Known rows, with every way that one mark hangs from another:
F(D(B S)): [ 0.14  0.09  0.14 -0.13  0.07  0.18 -0.05 -0.18  0.32  0.22  0.14  0.11
 -0.30  0.27 -0.10  0.26 -0.26  0.33 -0.19  0.10 -0.03 -0.14 -0.20]
S(A D): [ 0.26  0.18  0.11  0.00 -0.07  0.10 -0.02 -0.09  0.25  0.20 -0.09  0.13
 -0.33  0.36  0.17  0.24 -0.43  0.20 -0.36 -0.28 -0.17  0.18 -0.16]
F(D(B J U Z)): [ 0.07  0.06  0.24 -0.34  0.27  0.26 -0.30 -0.22  0.43  0.13 -0.01  0.18
 -0.20  0.27 -0.28  0.05 -0.23  0.06 -0.19  0.14 -0.09 -0.13 -0.12]
Y(D(S(A) U Z)): [ 0.06 -0.26  0.26 -0.08 -0.05  0.32 -0.28  0.10  0.17  0.00  0.35  0.35
 -0.42  0.18  0.00  0.26 -0.28  0.27 -0.17 -0.02  0.05  0.09  0.01]
S(D(U)): [ 0.16  0.05  0.26 -0.24 -0.01  0.04 -0.18 -0.16  0.29  0.06 -0.08  0.22
 -0.31  0.41 -0.02  0.08 -0.46  0.10 -0.26 -0.26 -0.12  0.01 -0.08]
A(S): [ 0.10  0.02  0.09 -0.02 -0.10  0.19 -0.18 -0.14  0.27  0.21 -0.25  0.30
 -0.40  0.32  0.07  0.13 -0.41  0.26 -0.14 -0.20 -0.42  0.14 -0.21]
X(Y(D(S Z))): [-0.12 -0.03  0.29 -0.07  0.06  0.09 -0.13 -0.04  0.01  0.15  0.23  0.40
 -0.51  0.08 -0.05  0.22 -0.21  0.35 -0.03  0.23 -0.23 -0.06 -0.31]
Y(D(F J)): [ 0.17  0.03  0.28 -0.16  0.22  0.16 -0.16  0.06  0.13  0.24  0.16  0.38
 -0.30  0.08  0.01 -0.18 -0.11  0.13  0.01  0.14 -0.36 -0.06 -0.29]
F(D): [ 0.11  0.12  0.12 -0.09  0.03  0.08 -0.07 -0.22  0.39  0.26 -0.09  0.13
 -0.34  0.31 -0.10  0.21 -0.42  0.10 -0.13 -0.06 -0.17 -0.01 -0.24]
D(S Y Z): [-0.05 -0.08  0.18 -0.20 -0.01  0.19 -0.18 -0.10  0.26  0.23  0.03  0.10
 -0.38  0.21 -0.03 -0.01 -0.16  0.29 -0.17  0.19 -0.02 -0.07 -0.13]
X(J Y(D(F))): [ 0.14  0.18  0.32 -0.11  0.08 -0.18 -0.10 -0.09 -0.22  0.09  0.28  0.40
 -0.47 -0.09 -0.04  0.18 -0.12  0.29  0.07  0.11 -0.57 -0.11 -0.52]
A(S(D(B J Y))): [ 0.22  0.36  0.19 -0.23  0.21  0.25 -0.18 -0.24  0.22  0.29 -0.38  0.21
 -0.07  0.28  0.13 -0.18 -0.12  0.25 -0.37  0.06 -0.48 -0.14 -0.24]
D(U Z): [-0.01 -0.17  0.23 -0.22 -0.03  0.20 -0.28 -0.11  0.37  0.06 -0.02  0.25
 -0.42  0.33 -0.16  0.07 -0.39  0.13 -0.14 -0.09 -0.10  0.08 -0.07]
S(A D(Y)): [ 0.29  0.24  0.13 -0.07 -0.07  0.14 -0.04 -0.11  0.26  0.25 -0.16  0.07
 -0.23  0.29  0.20  0.07 -0.30  0.20 -0.42 -0.14 -0.20  0.05 -0.17]
Y(D): [ 0.04  0.05  0.24  0.03  0.02  0.25 -0.05 -0.03  0.26  0.24  0.02  0.39
 -0.36  0.21  0.01 -0.01 -0.32  0.25 -0.11  0.07 -0.42  0.04 -0.30]
X(J Y(D)): [ 0.03  0.29  0.31 -0.04 -0.01 -0.07 -0.02 -0.16 -0.09  0.14  0.13  0.42
 -0.45 -0.03 -0.06  0.21 -0.21  0.33 -0.06  0.17 -0.70 -0.09 -0.55]
A(S(D)): [ 0.11  0.16  0.14 -0.07  0.03  0.06 -0.16 -0.21  0.19  0.19 -0.33  0.26
 -0.33  0.44  0.14  0.16 -0.46  0.19 -0.23 -0.32 -0.31  0.11 -0.17]
X(J Y(D(S U))): [ 0.05  0.06  0.39 -0.22 -0.09 -0.08 -0.17 -0.10 -0.16 -0.06  0.42  0.43
 -0.47 -0.06 -0.10  0.29 -0.17  0.35 -0.04  0.13 -0.39 -0.21 -0.33]
D(S Y): [ 0.11  0.01  0.17 -0.18 -0.13  0.18 -0.09 -0.09  0.26  0.25  0.06  0.11
 -0.34  0.18  0.05 -0.03 -0.17  0.32 -0.20  0.14 -0.14 -0.12 -0.18]
L(A(S(D(Z)))): [ 0.06  0.03  0.02 -0.07  0.11  0.19 -0.24 -0.26  0.13  0.23 -0.33  0.27
 -0.43  0.39  0.21  0.34 -0.45  0.10 -0.24 -0.22 -0.25  0.30  0.04]
L(A(S)): [ 0.20 -0.03 -0.04  0.00 -0.15  0.32 -0.16 -0.17  0.21  0.26 -0.22  0.33
 -0.45  0.25  0.21  0.28 -0.40  0.20 -0.19 -0.16 -0.48  0.28 -0.04]
Y(D(J Z)): [-0.09  0.05  0.29 -0.11  0.24  0.28 -0.17 -0.02  0.25  0.28 -0.01  0.38
 -0.32  0.17 -0.07 -0.13 -0.19  0.13 -0.08  0.25 -0.35  0.01 -0.26]
S(D(J U Y Z)): [ 0.06  0.11  0.33 -0.44  0.21  0.12 -0.32 -0.19  0.29  0.14 -0.18  0.15
 -0.17  0.30 -0.07 -0.22 -0.20 -0.01 -0.28  0.06 -0.08 -0.14 -0.06]
X(J Y): [ 0.09  0.28  0.21 -0.11 -0.13 -0.15 -0.02 -0.23  0.00  0.14  0.04  0.24
 -0.48  0.05 -0.07  0.26 -0.25  0.31 -0.12  0.05 -0.60 -0.04 -0.48]
D(F S U Y Z): [ 0.11 -0.31  0.26 -0.41  0.03  0.10 -0.40 -0.03  0.16  0.02  0.26  0.13
 -0.38  0.15 -0.09 -0.03 -0.10  0.18 -0.04  0.04  0.20 -0.14  0.02]
L(A): [ 0.20  0.00  0.01 -0.04 -0.14  0.29 -0.04 -0.13  0.28  0.29 -0.04  0.24
 -0.45  0.21  0.13  0.19 -0.37  0.18 -0.22 -0.01 -0.38  0.21 -0.08]
Y(D(S Z)): [-0.14 -0.13  0.27 -0.05  0.11  0.23 -0.16  0.00  0.16  0.19  0.19  0.35
 -0.44  0.21 -0.04  0.11 -0.24  0.31 -0.05  0.17 -0.09  0.01 -0.17]
Y(D(B)): [ 0.09  0.12  0.24  0.04  0.10  0.37 -0.02 -0.05  0.28  0.23  0.05  0.40
 -0.28  0.21 -0.02 -0.04 -0.22  0.39 -0.20  0.19 -0.49 -0.02 -0.34]

Rows:
[ 0.17 -0.25  0.09 -0.10 -0.03  0.11 -0.21  0.09  0.12  0.11  0.32  0.12
 -0.50  0.18  0.07  0.29 -0.20  0.28 -0.09 -0.12  0.17  0.15 -0.05] : D(F S(A) Z)
[ 0.22  0.11  0.01 -0.05 -0.01  0.19 -0.15 -0.25  0.13  0.24 -0.30  0.28
 -0.38  0.37  0.28  0.31 -0.46  0.13 -0.28 -0.28 -0.38  0.25 -0.01] : L(A(S(D)))
[ 0.28  0.00  0.07  0.02 -0.17  0.33 -0.01  0.02  0.27  0.18  0.22  0.15
 -0.36  0.21  0.11  0.26 -0.21  0.50 -0.34  0.01 -0.15  0.07 -0.15] : D(B S(A))
[ 0.24  0.10  0.21 -0.01  0.05  0.44 -0.03  0.12  0.18  0.24  0.31  0.33
 -0.24  0.06  0.12  0.05 -0.04  0.43 -0.29  0.26 -0.30 -0.04 -0.21] : Y(D(B J S(A)))
[-0.08  0.07  0.40 -0.20  0.06 -0.05 -0.26 -0.17 -0.07 -0.05  0.19  0.45
 -0.47  0.01 -0.20  0.23 -0.22  0.23 -0.03  0.13 -0.48 -0.08 -0.37] : X(J Y(D(U Z)))
[-0.02  0.01  0.15 -0.15  0.18  0.19 -0.15 -0.20  0.32  0.20  0.12  0.10
 -0.35  0.30 -0.17  0.29 -0.24  0.30 -0.16  0.15  0.09 -0.09 -0.15] : F(D(B S Z))
[ 0.11  0.09  0.02 -0.06  0.18  0.32 -0.21 -0.28  0.15  0.23 -0.29  0.28
 -0.35  0.38  0.18  0.30 -0.35  0.25 -0.34 -0.11 -0.32  0.24 -0.01] : L(A(S(D(B Z))))
[ 0.20  0.05  0.19 -0.21  0.06  0.23 -0.18 -0.22  0.43  0.09  0.02  0.19
 -0.24  0.31 -0.20  0.18 -0.36  0.18 -0.22 -0.04 -0.15 -0.10 -0.15] : F(D(B U))
[-0.01  0.16  0.23 -0.21  0.15  0.08 -0.15 -0.23  0.26  0.24 -0.26  0.10
 -0.28  0.35  0.01 -0.06 -0.28  0.14 -0.28  0.02 -0.12 -0.02 -0.19] : S(D(Y Z))
[ 0.07  0.23  0.30 -0.10  0.08  0.13 -0.05 -0.05  0.10  0.25  0.05  0.44
 -0.34  0.02 -0.02 -0.04 -0.18  0.21 -0.09  0.25 -0.63 -0.10 -0.45] : X(Y(D(J)))
[ 0.14  0.22  0.16 -0.13  0.03  0.10 -0.18 -0.24  0.20  0.24 -0.40  0.19
 -0.24  0.36  0.17 -0.01 -0.33  0.20 -0.27 -0.18 -0.34 -0.01 -0.20] : A(S(D(Y)))
[ 0.17 -0.13  0.26 -0.38  0.24  0.23 -0.36 -0.05  0.26  0.05  0.15  0.24
 -0.28  0.19 -0.18 -0.14 -0.08  0.15 -0.10  0.09 -0.12 -0.08 -0.10] : D(B F J U Z)
[ 0.04 -0.11  0.23 -0.20  0.05  0.32 -0.26 -0.13  0.39  0.05  0.01  0.26
 -0.34  0.32 -0.19  0.03 -0.28  0.28 -0.23  0.03 -0.17  0.03 -0.12] : D(B U Z)
[ 0.04  0.04  0.28 -0.13  0.08  0.24 -0.09  0.04  0.16  0.26  0.22  0.37
 -0.31  0.11  0.04 -0.07 -0.14  0.25 -0.09  0.25 -0.27 -0.11 -0.22] : Y(D(J S))
[ 0.32  0.00  0.27 -0.30  0.15  0.07 -0.23 -0.12  0.19  0.00  0.09  0.21
 -0.25  0.35 -0.04  0.02 -0.26  0.20 -0.22 -0.20 -0.07 -0.07 -0.10] : S(D(B F U))
[ 0.02  0.10  0.19 -0.18  0.19  0.33 -0.14 -0.11  0.36  0.27 -0.08  0.21
 -0.27  0.24 -0.12 -0.12 -0.13  0.27 -0.23  0.25 -0.33 -0.01 -0.25] : D(B J Z)
[ 0.14 -0.13  0.29 -0.48  0.17  0.15 -0.42 -0.06  0.24  0.10  0.05  0.17
 -0.26  0.11 -0.13 -0.28 -0.05  0.01 -0.07  0.11 -0.07 -0.14 -0.07] : D(F J U Y Z)
[ 0.07  0.31  0.26 -0.29  0.33  0.23 -0.14 -0.22  0.29  0.30 -0.23  0.11
 -0.11  0.28 -0.02 -0.25 -0.07  0.20 -0.37  0.26 -0.25 -0.15 -0.23] : S(D(B J Y Z))
[ 0.07 -0.03  0.27 -0.31  0.15  0.34 -0.28 -0.11  0.39  0.11  0.00  0.26
 -0.25  0.26 -0.19 -0.11 -0.17  0.20 -0.23  0.16 -0.24 -0.05 -0.12] : D(B J U Z)
[ 0.16 -0.05  0.17  0.08 -0.12  0.29 -0.04  0.11  0.15  0.19  0.30  0.32
 -0.40  0.14  0.15  0.24 -0.26  0.37 -0.19  0.01 -0.17  0.09 -0.16] : Y(D(S(A)))
[ 0.20  0.01  0.25 -0.04  0.18  0.26 -0.10  0.02  0.15  0.18  0.19  0.38
 -0.30  0.14 -0.01 -0.07 -0.12  0.35 -0.08  0.13 -0.37 -0.04 -0.33] : Y(D(B F))
[ 0.13  0.24  0.17 -0.17  0.14  0.08 -0.19 -0.20  0.19  0.25 -0.33  0.27
 -0.25  0.37  0.13  0.01 -0.35  0.11 -0.23 -0.19 -0.38  0.03 -0.18] : A(S(D(J)))
[ 0.07 -0.05  0.25 -0.27  0.04  0.37 -0.28 -0.16  0.39  0.10 -0.06  0.19
 -0.24  0.25 -0.16 -0.13 -0.15  0.28 -0.28  0.17 -0.20 -0.09 -0.13] : D(B U Y Z)
[ 0.30 -0.12  0.16 -0.19 -0.29  0.27 -0.21  0.01  0.27  0.07  0.21  0.13
 -0.32  0.15  0.09  0.12 -0.22  0.28 -0.31 -0.06 -0.01 -0.04  0.00] : D(S(A) U Y)
[ 0.27  0.17  0.01 -0.03  0.06  0.31 -0.12 -0.26  0.15  0.25 -0.27  0.29
 -0.30  0.36  0.26  0.28 -0.36  0.28 -0.38 -0.16 -0.45  0.19 -0.05] : L(A(S(D(B))))
[ 0.28  0.07  0.11 -0.29  0.04  0.22 -0.31 -0.21  0.15  0.14 -0.23  0.34
 -0.28  0.31  0.20  0.16 -0.38 -0.02 -0.29 -0.24 -0.34  0.13  0.12] : L(A(S(D(J U))))
[ 0.35  0.30  0.13 -0.05  0.00  0.27 -0.02 -0.13  0.28  0.24 -0.14  0.08
 -0.15  0.28  0.17  0.03 -0.20  0.35 -0.51 -0.02 -0.27  0.00 -0.22] : S(A D(B Y))
[ 0.17 -0.04  0.28 -0.42 -0.08  0.22 -0.25 -0.06  0.28  0.14  0.14  0.17
 -0.23  0.12 -0.03 -0.18 -0.09  0.17 -0.21  0.18 -0.11 -0.24 -0.05] : D(J S U Y)
[ 0.30  0.09  0.11 -0.09 -0.06  0.35 -0.04  0.04  0.26  0.23  0.22  0.16
 -0.27  0.13  0.10  0.11 -0.09  0.41 -0.35  0.14 -0.21 -0.01 -0.16] : D(B J S(A))
[-0.01 -0.21  0.26 -0.33 -0.06  0.21 -0.32 -0.10  0.28  0.07  0.11  0.15
 -0.37  0.21 -0.11 -0.01 -0.20  0.22 -0.17  0.10  0.08 -0.11  0.00] : D(S U Y Z)
[ 0.00 -0.03  0.27 -0.27  0.10  0.06 -0.27 -0.19  0.28  0.04 -0.10  0.20
 -0.36  0.44 -0.09  0.10 -0.44  0.07 -0.23 -0.21  0.01  0.05 -0.04] : S(D(U Z))
[-0.01 -0.15  0.30 -0.24  0.30  0.14 -0.26  0.10  0.03  0.19  0.34  0.34
 -0.38  0.07 -0.03 -0.07 -0.03  0.18  0.07  0.24 -0.02 -0.09 -0.16] : Y(D(F J S Z))
[ 0.45  0.19  0.14 -0.13  0.09  0.16 -0.09 -0.06  0.16  0.19  0.01  0.06
 -0.17  0.22  0.19  0.01 -0.11  0.30 -0.38 -0.09 -0.16 -0.02 -0.20] : S(A D(B F Y))
[ 0.24  0.11  0.16 -0.21  0.12 -0.01 -0.26 -0.18  0.08  0.18 -0.26  0.18
 -0.25  0.30  0.19 -0.03 -0.25  0.16 -0.15 -0.25 -0.22 -0.03 -0.17] : A(S(D(F Y)))
